Known rows, with every step that occurs:
M/S/Y/J/B: [  6.4  13.6  -3.9   2.7  26.4  12.1 -22.3  -5.0  26.9  25.1   1.2 -10.1
  -5.1 -35.2 -48.9 -22.8  10.1 -24.4  -0.3  22.3  -9.2   6.4   6.1  15.3
  34.4]
K/D/N/V: [ 12.5  24.2  23.2  13.3 -20.1 -18.3 -16.6   7.8 -32.0  54.2   1.2   3.7
  -6.7  -2.8  26.2 -42.2  34.4  -2.9 -32.2  14.8   0.8   7.9  -2.3 -14.8
   5.2]
K/D/N/B/J/S: [ 16.6  37.0 -45.5  12.3 -20.2  -3.9  -5.3  11.0 -20.7  70.0 -10.8   5.3
 -41.9 -31.2  -4.1 -55.4   9.7   4.7 -32.8  37.5 -15.0  46.4   0.7 -14.3
  -9.4]
K/V/D/N/B: [ -4.6  10.6  33.7   8.9 -67.2  16.2  -2.6  31.4 -29.3  20.7  10.8   5.1
   5.5   3.4  -2.8 -34.1   5.3  33.1 -13.4  27.0  22.0 -17.8  20.2 -39.1
  -3.1]
M/S/Y/J/B/N/D/K: [ 20.9   4.0 -15.3  -2.4  19.1  18.7  -2.6 -17.3  21.4  -4.2  21.2 -14.0
  11.9 -31.9 -38.2 -23.2  -3.6 -33.9  -3.7  29.9   2.8  11.0  26.9   6.6
  24.3]
K/V/D/N: [ -4.2  -0.3  36.1   7.6 -48.2   6.7  -2.6  41.3 -22.9   9.2  13.3   3.3
   0.3  13.3  -3.6 -30.0  17.8  34.0  -7.8  17.9  16.6 -22.2  14.2 -34.3
  -8.9]
V/D/N/B: [ 10.4  13.5 -19.2   6.2 -67.1  13.0  -5.0  15.1 -38.7  28.1  26.3   7.5
  30.0 -12.8  30.5 -33.0  -9.4  36.6 -47.9  25.4   7.6   6.2  18.1 -40.0
 -14.8]
D/N/K/V: [ -0.4  29.2  65.9   1.5 -32.3 -35.4   8.8   3.7 -28.2 -18.3  26.9  -3.4
 -32.0  -5.4   6.5 -41.7  30.6 -11.0 -36.3  27.0   0.5 -35.8   6.2 -21.2
  12.6]
M/S/Y/J/B/N: [  5.1  13.4  -2.7   2.4  22.3  31.0  -9.6  -4.0  35.9  17.0   3.5 -10.1
  -9.2 -44.0 -42.9 -29.8   9.2 -26.8   7.6  29.2  -4.7  11.1  11.1  22.4
  35.4]
N/K: [ -0.8  28.6  50.3   7.1   7.8 -21.2 -21.8 -21.9 -34.4  11.4  39.8  -9.7
   1.4 -13.2  29.4 -14.0  -0.6 -20.6 -53.0  15.9   7.9 -23.7 -23.3 -14.9
  26.2]
B/N/K/V/D: [ -8.2  14.5  62.0  10.2 -17.5  33.4   0.2  -0.3 -14.3   2.2  25.8  -4.5
   2.9 -15.0  17.0 -21.9  -5.0  -6.1 -14.0  28.0  28.1 -20.7  -6.4 -14.6
  15.7]
S/Y/J/B/N/K: [  9.2  14.7  16.8   3.9  -0.4  11.7  22.5  -4.9  24.8   3.5  34.4 -10.4
  15.6 -20.2 -33.5 -22.5   5.2 -53.4 -10.9  47.2  -2.4  -0.7  -7.1  -1.7
  38.7]
Y/M/S: [  7.9   5.6   0.5  25.1  33.5  26.2 -73.5  10.7  -6.2   4.1 -14.1  -8.8
 -12.7  -6.7 -17.4 -43.1  -6.3  -2.7 -30.6  -2.0  -0.4  19.7  -9.3   2.6
  17.7]
V/D/K: [ 15.8 -13.1  -7.8   0.3  -8.4   4.0 -31.7  -2.1 -28.4  -1.4  46.3  -0.5
  26.9  18.8  40.7  -8.5 -16.2  21.7 -49.8   9.8  13.5   0.7   5.9 -41.1
 -11.5]
K/V/D/N/J/S/Y/M: [  2.4   2.9  26.8  13.5 -36.7  15.3 -10.9  25.5 -11.8  21.3 -24.5   5.2
   9.7   7.6 -61.1 -48.4 -14.9  10.8   0.4  30.0  18.0 -12.5  18.4 -36.7
  -1.4]
D/K: [ 13.8  -2.2   9.1  -5.8   3.2 -15.9 -19.5  -9.9 -25.7 -29.0  62.5  -9.1
 -13.6  16.3  46.8 -24.8   4.6 -12.2 -55.4  16.8   1.9  -5.8   5.4 -22.8
  12.7]
N/B/J/M: [  6.3  27.3 -24.0   4.3  -1.6   1.8  -8.4   0.5 -28.4  43.0  37.2   0.7
   4.0 -37.6  -6.6 -71.6 -24.2 -35.9 -42.7  47.4  -5.8  42.0 -15.3  -5.8
  29.8]
J/B: [  1.8  13.3 -41.3   3.1  -3.0   3.1 -13.5  23.8 -17.7   2.1  47.1  -9.6
 -19.8 -13.8 -16.1 -16.1  23.1  -0.8 -45.7  31.8 -10.9  55.5 -27.8 -12.5
  20.1]
V/D/N/K: [ 11.7  13.3  14.1   6.0 -32.5 -14.5 -11.8   2.1 -34.3  10.8  27.4   3.7
  23.0  -3.9  27.9 -21.6  -2.4  22.6 -49.8  15.2   4.6 -10.7   4.4 -37.9
 -14.5]
S/Y/J/M: [ 10.6   0.7  13.3   3.0   3.0   2.4   6.7   9.7  16.7  35.2  31.3  -7.4
  44.2  -5.9 -24.4 -52.8   1.5 -41.0  -9.7  26.1  -4.4  -5.5 -11.5  -0.6
  37.1]
S/Y/J: [  8.8   3.2  22.4   5.3 -10.7   2.2  17.9  13.1  11.6  26.2  31.5  -7.8
  33.9   0.7  -4.7 -26.3   4.5 -26.6  -7.5  27.5  -0.8 -33.5   4.3  -3.7
  29.4]
J/B/N/D/K/V: [  9.9   1.2 -31.8  -0.3 -20.4  22.6  17.2  19.5 -19.0 -35.7  59.5 -14.1
  -8.3  -9.2 -23.6 -19.6  12.5 -14.4 -28.5  43.9  11.0  49.2   1.1 -21.4
   9.8]
K/D: [  2.0  13.4  -0.7  19.4   5.5   8.9 -26.3  16.2 -22.4  72.8   3.9  -2.8
 -18.4  -5.5  33.2 -15.6  17.5  19.0 -25.2   3.9   0.3   7.4 -23.4  -9.1
   2.5]
B/J/M/S: [  8.8  10.6 -27.3   0.8  64.7 -21.5 -27.2   6.9  -4.1  28.6  20.7  -2.5
 -21.6 -38.8 -37.2 -75.8  -4.7 -38.7 -20.7  27.4 -22.2  42.1 -22.8  20.4
  23.6]
M/S/Y: [ -1.6  10.8   8.4  -0.6  21.4   6.1 -24.9 -21.8   1.0  20.0   0.6 -10.6
  -2.4 -33.9 -17.6 -17.7   4.9  -7.3  -4.6   6.4  -0.7 -16.0  13.1   8.0
  31.2]
V/D/N: [ 12.0   1.2 -15.0   5.4 -44.8   0.4  -5.1  27.2 -31.1  16.2  30.3   5.3
  24.9   1.0  30.5 -28.4   4.0  42.1 -41.8  13.6  -0.2   0.9  11.6 -35.0
 -22.6]

Rows:
[ 16.5   2.0 -20.0   4.7 -20.4  18.9  39.4  17.8  11.9   8.9  43.3 -12.0
  44.9 -14.1 -32.1 -22.0   2.8 -34.2  -5.3  43.4   1.1   8.8   6.1  -7.8
  22.8] : S/Y/J/B/N/D
[  9.0  31.0  36.1  -0.1 -26.5 -39.3   6.1  -6.3 -32.6 -13.2  38.3  -3.7
 -19.1 -14.2  31.9 -40.6  21.4 -11.3 -57.7  24.5  -9.1 -19.1   1.6 -18.6
   9.2] : D/N/K
[  3.1  -4.4  44.9  -3.8  -5.2  -9.9 -17.4   2.1 -18.6 -34.6  47.1  -8.5
 -28.2  26.5  17.7 -26.2  14.8 -11.4 -29.7  20.6  15.3 -24.0  11.0 -25.5
  17.3] : D/K/V
[ 12.9  29.7 -23.4  -6.5 -18.5 -19.9  13.4 -10.9 -13.1   9.5  15.1   2.6
 -18.5 -49.9 -30.5 -82.9   0.4 -36.5 -29.8  47.2 -19.9  25.2  22.9  -1.6
  21.4] : D/N/B/J/M/S/Y
[ 17.9  -6.8  13.0   1.2 -26.6 -15.7   7.6   8.3 -50.0 -19.7  60.4 -14.3
  34.6  23.2  18.3 -14.5  -3.8   0.9 -35.1  16.4  25.7 -21.2  20.6 -38.9
  -3.0] : N/D/K/V
[  7.1  -6.0   4.8  16.4   0.7   7.5 -14.8   2.0  -6.4  -9.5   5.9 -10.5
  22.2  13.1 -23.4 -30.4  -7.3 -25.8 -20.6  14.7  -0.3  -6.2  -2.9 -18.8
  29.0] : S/Y/M
[  1.1  26.8 -16.0  10.2  12.1  22.2  -8.8  -2.5  -5.5  13.4  27.6  -8.9
 -34.5 -35.3 -10.5 -15.4  18.3 -22.1 -35.6  38.7  -1.8  59.6 -33.9  -5.2
  22.5] : J/B/N/K/D
[  2.9  11.3  -9.7   0.8  37.6   6.5 -54.5  -1.5  -9.7  39.8  16.1  -8.0
   3.2 -36.4 -16.2 -64.2   3.0 -12.1 -30.4   1.1  -6.4  43.0 -25.9  14.5
  31.6] : J/M/S
[  8.2  15.7 -43.1  -2.1  -9.4   7.5  -5.8  -0.7 -10.3  28.7  12.3 -10.7
  16.0 -12.3 -33.0 -27.1  -5.0  -1.9 -23.3  24.8  -3.9  34.2  -3.5 -17.6
  17.2] : J/S/Y
[ 12.2   2.2  36.4   2.2 -18.7  29.4 -12.5  -8.8 -25.8  -5.4  46.4   1.4
  49.4   0.8  41.4 -37.2 -13.3 -21.2 -33.7  27.9  28.8   8.5  12.1 -20.2
  17.3] : B/N/V/D/K
[ 13.1  33.4 -25.8  -3.3 -15.9 -15.9  -0.1   0.8 -20.3  14.4  20.4   3.3
 -28.8 -48.7 -13.9 -87.8   3.7 -22.8 -41.6  43.2 -19.9  33.1  14.6   0.3
  15.9] : D/N/B/J/M/S
[ -6.9  17.9  34.9   5.9 -16.2  34.9  19.2  11.4 -22.1  34.6  35.1  -0.5
  -4.2 -39.2  38.9 -50.5 -18.6 -13.6 -26.9  35.6  10.9 -24.0   3.3  10.5
  22.7] : B/N/J
[ -5.0  25.1   4.2   3.5  -1.3  -1.2  -6.5   9.5 -30.7  43.6  32.8  -0.8
 -16.3 -35.1 -11.7 -34.7 -11.8 -17.3 -43.7  42.0  -1.5  11.0 -17.3  -4.6
  28.0] : N/J/B
[ 19.4  10.4 -54.9   8.9  37.4 -11.7  -6.2  11.3   1.0   8.6   3.6  -4.5
 -11.2 -10.7 -64.8 -55.5 -20.2 -39.0 -17.9  45.2 -20.4  45.7  -8.7  -7.2
  11.6] : B/J/S/Y/M
[ 14.0  29.0 -50.1  12.1  -6.5  14.0 -12.3  -5.1 -16.1  27.0   2.1  -2.3
   1.9 -26.8 -47.4 -58.6 -38.4 -36.7 -31.4  55.2  -6.4  49.8   1.7 -17.0
  23.5] : N/B/J/S/Y/M
[ 18.5  16.5 -52.9   0.5 -46.5   1.8   9.0   4.4 -22.2  27.4   9.7   8.2
  26.5 -20.9 -21.6 -43.0 -24.1  13.9 -32.3  45.1  -4.6  30.3  24.9 -39.0
 -14.3] : V/D/N/B/J/S/Y
[  3.5  16.6  -4.6   6.1 -45.6   8.7  -1.4  32.4 -20.7  24.3   0.0   7.3
  -8.1  -5.8 -42.2 -49.2  -5.9  19.1  -9.0  43.2  11.8  15.0  18.4 -34.9
 -10.1] : K/V/D/N/B/J/S
[ 14.5  10.0 -46.2  11.0   0.9  17.9 -30.0   3.5  -4.6  13.8  -6.0 -11.1
  18.6  -0.4 -53.8 -39.6 -15.6 -11.8 -26.5  22.0  -3.8  48.6  -8.3 -20.2
  17.4] : J/S/Y/M
[  4.4  11.5  19.9   3.6  22.6  11.8 -20.3  -7.5  21.2  33.7   0.8  -9.1
   4.6 -29.9 -21.5 -27.6   4.5 -17.9   4.0  12.7  -1.8 -24.0  14.5  16.6
  31.1] : M/S/Y/J
[  0.4   8.3  14.2   6.0 -35.7   2.2  -1.6  31.3 -20.5  21.3  10.9   8.1
   0.9  -6.9 -36.2 -63.6  -2.0   5.3  -9.7  37.8  10.4   8.8   7.1 -30.8
   1.0] : K/V/D/N/B/J/M
[ 24.0   6.3   4.0   6.2  -2.9  28.7 -12.2  22.3  14.4   6.7  50.2  -0.8
  30.3  -1.1  -7.0 -37.9   1.8 -34.4 -30.6  49.1   9.1  42.0  -3.1  -9.6
  17.8] : Y/J/B/N/V/D/K
[ 15.4  15.8 -36.5   2.5 -19.3   2.1 -21.3   4.6 -21.9  35.6  10.1  10.3
  14.4 -37.8 -12.4 -63.5 -17.1  10.2 -35.8  30.3  -4.5  38.3  13.2 -20.3
  -8.3] : V/D/N/B/J/M/S
[ 17.2  21.6 -18.6  11.2  -5.1  21.2 -18.1  41.0   7.8  58.6  26.9  -5.5
  14.8  -4.7  -7.8 -46.8   0.4   0.1 -28.6  29.8  -4.5  25.5 -11.9   1.3
   8.4] : Y/J/S
[  6.7  26.3  -7.3  11.6 -12.8 -10.9  -3.6  15.7 -22.1  65.3  -2.4   5.0
 -47.1 -28.4   3.2 -41.9  20.5   3.3 -33.5  28.8 -14.0  17.5  -9.2  -8.6
  -0.9] : K/D/N/J/B
[ 12.3  12.5   9.6   9.1  31.0  15.6 -41.0  24.9  17.3  59.2  22.5  -5.1
  16.6 -24.5 -15.7 -71.1   4.4 -21.5 -20.7  14.3  -5.5  20.2 -21.6  23.1
  29.4] : Y/J/M/S
[ -6.6   6.3  53.6   7.4 -47.8   5.5   1.4  35.4 -28.0  27.6   7.1   7.6
   0.7   1.6  -7.3 -39.3   1.5  26.2  -8.2  25.5  19.5 -40.6  17.2 -30.7
  -4.6] : K/V/D/N/J
[ -7.7  17.9  77.5  11.9  -7.1  -6.8 -27.5  -9.3 -28.8  16.6  16.5  -3.7
  10.8   3.2   0.4  -6.5  -5.3  -1.4 -24.3  16.0  27.6 -39.0 -14.8 -32.2
  15.0] : N/K/V/D
[ 24.9  -4.7 -17.8  -0.5 -17.5 -20.3   5.2  -1.2 -55.6 -13.6  71.6 -14.5
  46.5  15.3  40.1 -11.8 -10.8   1.8 -56.5  13.0  14.5  -7.0  16.0 -35.8
  -5.9] : N/D/K
[ 10.1   5.8  -6.2   3.5  -6.2   3.3  15.7  16.1  19.9  17.5  33.3  -9.2
  18.0  -6.3 -37.0 -21.3  14.0 -33.9 -11.4  39.6  -9.6   3.5  -5.5  -6.3
  32.2] : S/Y/J/B
[  6.4  22.7  19.8   2.6  30.9  19.2 -15.0 -24.1  33.7  14.1   2.1 -11.1
 -10.1 -49.7 -45.2 -23.8   4.2 -43.0   0.6  30.6  -2.3   2.8   4.6  20.0
  41.1] : M/S/Y/J/B/N/K
